Each row was made from one small tree. Brackets hold a mark, then the marks that hang from it, in the order of their numbers. Every link used is in the known rows. Write each row's tree.
Known rows
(z_814 (z_347 (z_104 z_593))): [ 0.81 -2.40  2.87 -1.06 -3.24  0.86 -0.92 -0.59  0.15  0.85 -2.24  1.50
 -2.05  1.32 -1.07 -1.14 -1.10  2.77]
(z_578 (z_686 (z_347 z_104 z_589 z_814))): [-2.71  1.19  2.55 -1.02 -0.92 -2.52 -0.38  1.25 -0.41 -1.47  0.10  2.49
 -0.54  3.95 -3.96 -3.29 -3.61  2.96]
(z_686 (z_347 z_104 z_589 z_674 z_814)): [ 0.03  1.30  2.92 -0.27 -1.46 -4.11 -0.28 -0.55 -0.18 -1.32  1.54  1.24
 -0.16  5.62  0.51 -2.79 -3.17  1.36]
(z_686 (z_347 z_962)): [-1.08  0.87  3.51  1.00 -0.02 -1.00  0.77  1.37  0.61  0.49  1.59 -0.55
  0.84 -0.62 -0.71 -0.65 -1.10  4.08]
(z_962 (z_347 (z_104 z_593) z_814)): [ 1.85 -0.04  4.47 -2.67 -1.48 -2.76 -1.34  0.90 -0.05 -0.52 -0.89  1.15
  0.71  1.22  5.89 -2.23 -2.83  2.12]
(z_674 (z_347 z_104 z_962) z_898): [-1.38 -2.32  3.45  0.13 -1.13  0.39 -0.42  5.29 -1.48 -0.51  1.11  3.28
  4.66  3.01  1.15 -0.66  1.67  2.66]
(z_347 z_104 z_962): [ 0.33 -1.68  2.89 -0.20 -0.89 -0.28  0.07  0.83 -0.84 -0.03  1.10  1.32
  1.27  2.92  1.71 -1.48 -1.66  3.51]
(z_578 z_686): [-2.67  0.72 -0.99 -0.42  0.22  0.31 -0.31  0.69 -1.88 -0.67 -0.84  0.64
 -0.82  0.31 -2.71 -0.70 -0.35  0.67]
(z_962 (z_347 z_104 z_589 z_674 z_686 z_814)): [ 2.90  0.66  1.53 -0.67 -1.62 -3.05 -0.69  0.54 -1.93 -2.13  2.51  1.54
  0.13  4.89  6.24 -3.99 -2.59 -0.22]
(z_962 (z_347 z_674)): [ 0.16  0.96  0.25  0.05  0.09 -2.96 -0.04 -0.27 -1.41 -0.96  1.56 -1.09
  0.98  1.75  4.95 -0.32  0.09 -0.71]
(z_578 (z_686 (z_347 z_674 z_814 z_962))): [-3.76  4.36  3.22 -0.19 -0.07 -2.72 -0.20  0.68 -2.30 -1.16  1.58 -0.12
 -1.31  1.36 -1.17 -2.40 -2.44  3.67]
(z_674 z_898): [-0.06 -1.27  0.07  0.09  0.17  0.23 -0.69  1.63 -0.65 -0.24 -0.14  1.88
 -0.44  0.50  0.03  0.21  1.79 -0.39]
(z_686 z_347): [-1.41  0.92  1.91  0.19  0.21 -1.07  0.41  0.44  0.53  0.10  0.65 -0.45
  0.11 -0.61 -1.90  0.05 -0.17  1.80]
(z_578 (z_686 (z_347 z_589 (z_674 z_898)))): [-3.15  0.69 -0.86  1.44  0.04 -2.30 -0.63  2.10 -2.52 -1.30  0.11  2.55
 -1.28  4.11 -3.53 -1.49 -0.04  0.78]
(z_347 z_589 (z_674 z_898) z_686 z_814 z_962): [ 2.48  0.87  0.81  1.51 -0.91 -0.76 -1.13  2.37 -2.21 -0.92  2.31  2.96
 -1.81  3.18  3.51 -3.30 -0.73  0.42]
(z_686 (z_347 z_104 z_962)): [-0.92 -0.73  4.70  0.01 -0.82 -1.34  0.53  1.34 -0.40  0.03  1.72  0.66
  1.49  2.11 -0.22 -1.56 -2.36  5.24]
(z_578 (z_686 z_347)): [-3.94  1.73  0.83 -0.17  0.46 -0.82  0.22  1.18 -1.26 -0.57 -0.19  0.20
 -0.71 -0.44 -4.72 -0.64 -0.94  2.39]
(z_674 (z_347 z_686 z_962) z_898): [-0.30 -0.53  1.43  1.28 -0.53  2.22 -0.42  6.21 -2.13 -0.11  1.74  2.47
  3.16 -0.72  0.93 -0.77  2.66  1.51]
(z_814 (z_347 z_104 z_589 z_674 z_686)): [ 1.80 -1.82  0.04  0.90 -3.44  0.61 -0.34 -0.89 -1.75 -0.71  1.30  1.90
 -2.57  5.01 -0.77 -2.87 -0.99  0.36]
(z_347 z_104 z_589 z_686 z_814 z_962): [ 2.86 -0.33  3.03  0.11 -1.73 -0.10 -0.47  1.61 -0.60 -0.65  2.02  2.73
 -0.25  3.35  2.19 -4.23 -3.69  2.87]

Write each row's tree
[ 0.45  0.96  1.84 -1.70 -1.21 -2.42 -0.98 -1.45 -1.67 -1.50  0.96  0.82
 -0.33  4.38  2.91 -2.06 -1.61  0.05]	(z_347 z_104 z_674 z_814)
[ 2.73 -0.71  4.01 -0.26 -2.07 -1.52 -1.09  1.33  0.63  0.45 -0.98  2.82
  0.09  3.74  3.18 -3.53 -5.11  3.99]	(z_347 (z_104 z_593) z_589 z_814 z_962)
[ 2.73 -1.17  0.05  0.46 -1.37 -2.21 -0.32  0.90 -2.57 -1.49  2.19  1.30
  1.00  5.45  5.44 -3.03 -2.00  0.04]	(z_962 (z_347 z_104 z_589 z_674 z_686))
[ 0.71  0.57  0.43  0.68 -0.91  0.80 -1.15  5.32 -0.47 -1.01  0.92  3.49
  2.00  0.71 -0.10 -1.87  1.62 -1.51]	(z_674 (z_347 z_589 z_686 z_814) z_898)
[-0.50  1.75  0.89  0.42 -0.83 -0.99 -0.25  2.78  1.63 -0.48  0.40  1.32
  3.35  1.19 -0.58 -1.09 -0.16 -1.13]	(z_674 (z_347 z_589 z_814))
[ 2.83 -2.12  0.94  0.16 -1.36 -1.03 -0.05  1.90 -1.01 -1.00  1.71  1.90
  1.23  3.34  3.66 -2.83 -1.91  0.92]	(z_962 (z_347 z_104 z_589 z_686))
[ 0.54  0.82  6.66 -1.42 -1.63 -2.05 -0.73  1.59  0.40  0.49 -0.29  1.24
  0.12  1.02  1.91 -2.83 -4.34  6.21]	(z_686 (z_347 (z_104 z_593) z_814 z_962))
[ 0.53 -2.78  1.37  0.33 -2.96  0.11  0.03 -0.80  1.07 -0.04  0.03  2.18
 -1.49  4.04 -2.90 -1.62 -0.58  1.27]	(z_814 (z_347 z_104 z_589))
[ 2.57 -1.68 -0.01  0.41 -1.95 -1.93 -1.16 -0.28 -1.22  0.07 -1.77  1.91
  0.16  6.28  3.24 -2.32 -3.92  1.09]	(z_347 (z_104 z_593) z_589 z_674)
[ 1.81 -0.13  2.64 -1.83 -1.11 -2.30 -1.64  1.83 -3.66 -2.42  2.49  2.43
 -0.50  3.38  6.72 -3.00  0.64 -0.30]	(z_962 (z_347 z_104 (z_674 z_898) z_686 z_814))
[ 1.36  1.47  0.22 -0.58 -0.52 -0.27 -1.60  1.05 -2.94 -1.44  1.33  1.93
 -2.37  1.00  2.91 -1.90  1.13 -1.49]	(z_347 (z_674 z_898) z_686 z_814)
[ 0.78  0.71  2.22  1.39 -0.99  0.90 -0.77  6.16 -0.51 -0.58  1.91  3.65
  2.53  0.77  1.02 -2.48  0.79  0.83]	(z_674 (z_347 z_589 z_686 z_814 z_962) z_898)
[-2.81  3.71  2.20  1.11 -0.38 -3.32 -0.04  1.03 -1.26 -1.04  1.58  0.87
 -1.06  3.38 -1.71 -3.16 -3.38  3.20]	(z_578 (z_686 (z_347 z_589 z_674 z_814 z_962)))
[ 2.89  0.49  1.95  0.45 -2.04 -1.24 -0.62  0.67 -2.18 -1.14  2.55  2.21
 -0.66  5.40  4.02 -4.47 -3.69  2.00]	(z_347 z_104 z_589 z_674 z_686 z_814 z_962)
[ 3.10 -2.84  1.33  0.35 -3.84  1.80 -0.92  0.58 -0.19  0.81 -1.68  2.94
 -2.57  2.29 -0.99 -2.93 -2.51  2.45]	(z_814 (z_347 (z_104 z_593) z_589 z_686))
[-3.54  2.68  2.83 -1.92 -0.79 -3.17 -0.73 -0.32 -2.83 -2.10  0.72  0.95
 -1.12  4.02 -1.76 -2.71 -2.58  2.49]	(z_578 (z_686 (z_347 z_104 z_674 z_814)))
[-0.89  1.85  3.58 -1.56 -1.12 -3.45 -0.43 -0.86 -1.01 -1.41  1.71  0.21
 -0.22  3.58  1.12 -2.14 -1.99  1.76]	(z_686 (z_347 z_104 z_674 z_814))
[ 1.20  0.16  3.28  0.45 -2.14  0.32 -0.30  4.43 -0.65 -0.78  2.19  2.87
  3.64  3.17  1.68 -3.60 -2.11  2.43]	(z_674 (z_347 z_104 z_589 z_686 z_814 z_962))
[-0.22  2.12  2.32  0.35 -0.42 -2.45  0.09  0.67  2.21 -0.32  0.94  0.62
 -0.50  0.66 -1.66 -1.82 -1.84  1.09]	(z_686 (z_347 z_589 z_814))
[ 0.23  0.78  4.20 -0.84 -1.70  0.93 -0.44  4.34 -1.47 -0.90  2.27  1.85
  3.54  1.09  2.10 -2.81 -1.21  2.75]	(z_674 (z_347 z_104 z_686 z_814 z_962))
[ 0.41 -0.26  3.66 -0.87 -1.15 -2.09 -1.27  1.08 -2.47 -1.38  1.83  2.73
 -0.38  4.89  4.17 -2.41 -0.52  1.98]	(z_347 z_104 (z_674 z_898) z_814 z_962)
[-3.80  0.03  2.01 -1.11 -0.58 -1.16 -0.03  1.18 -1.84 -1.06 -0.06  1.33
  0.05  2.30 -4.17 -1.58 -1.98  3.60]	(z_578 (z_686 (z_347 z_104)))
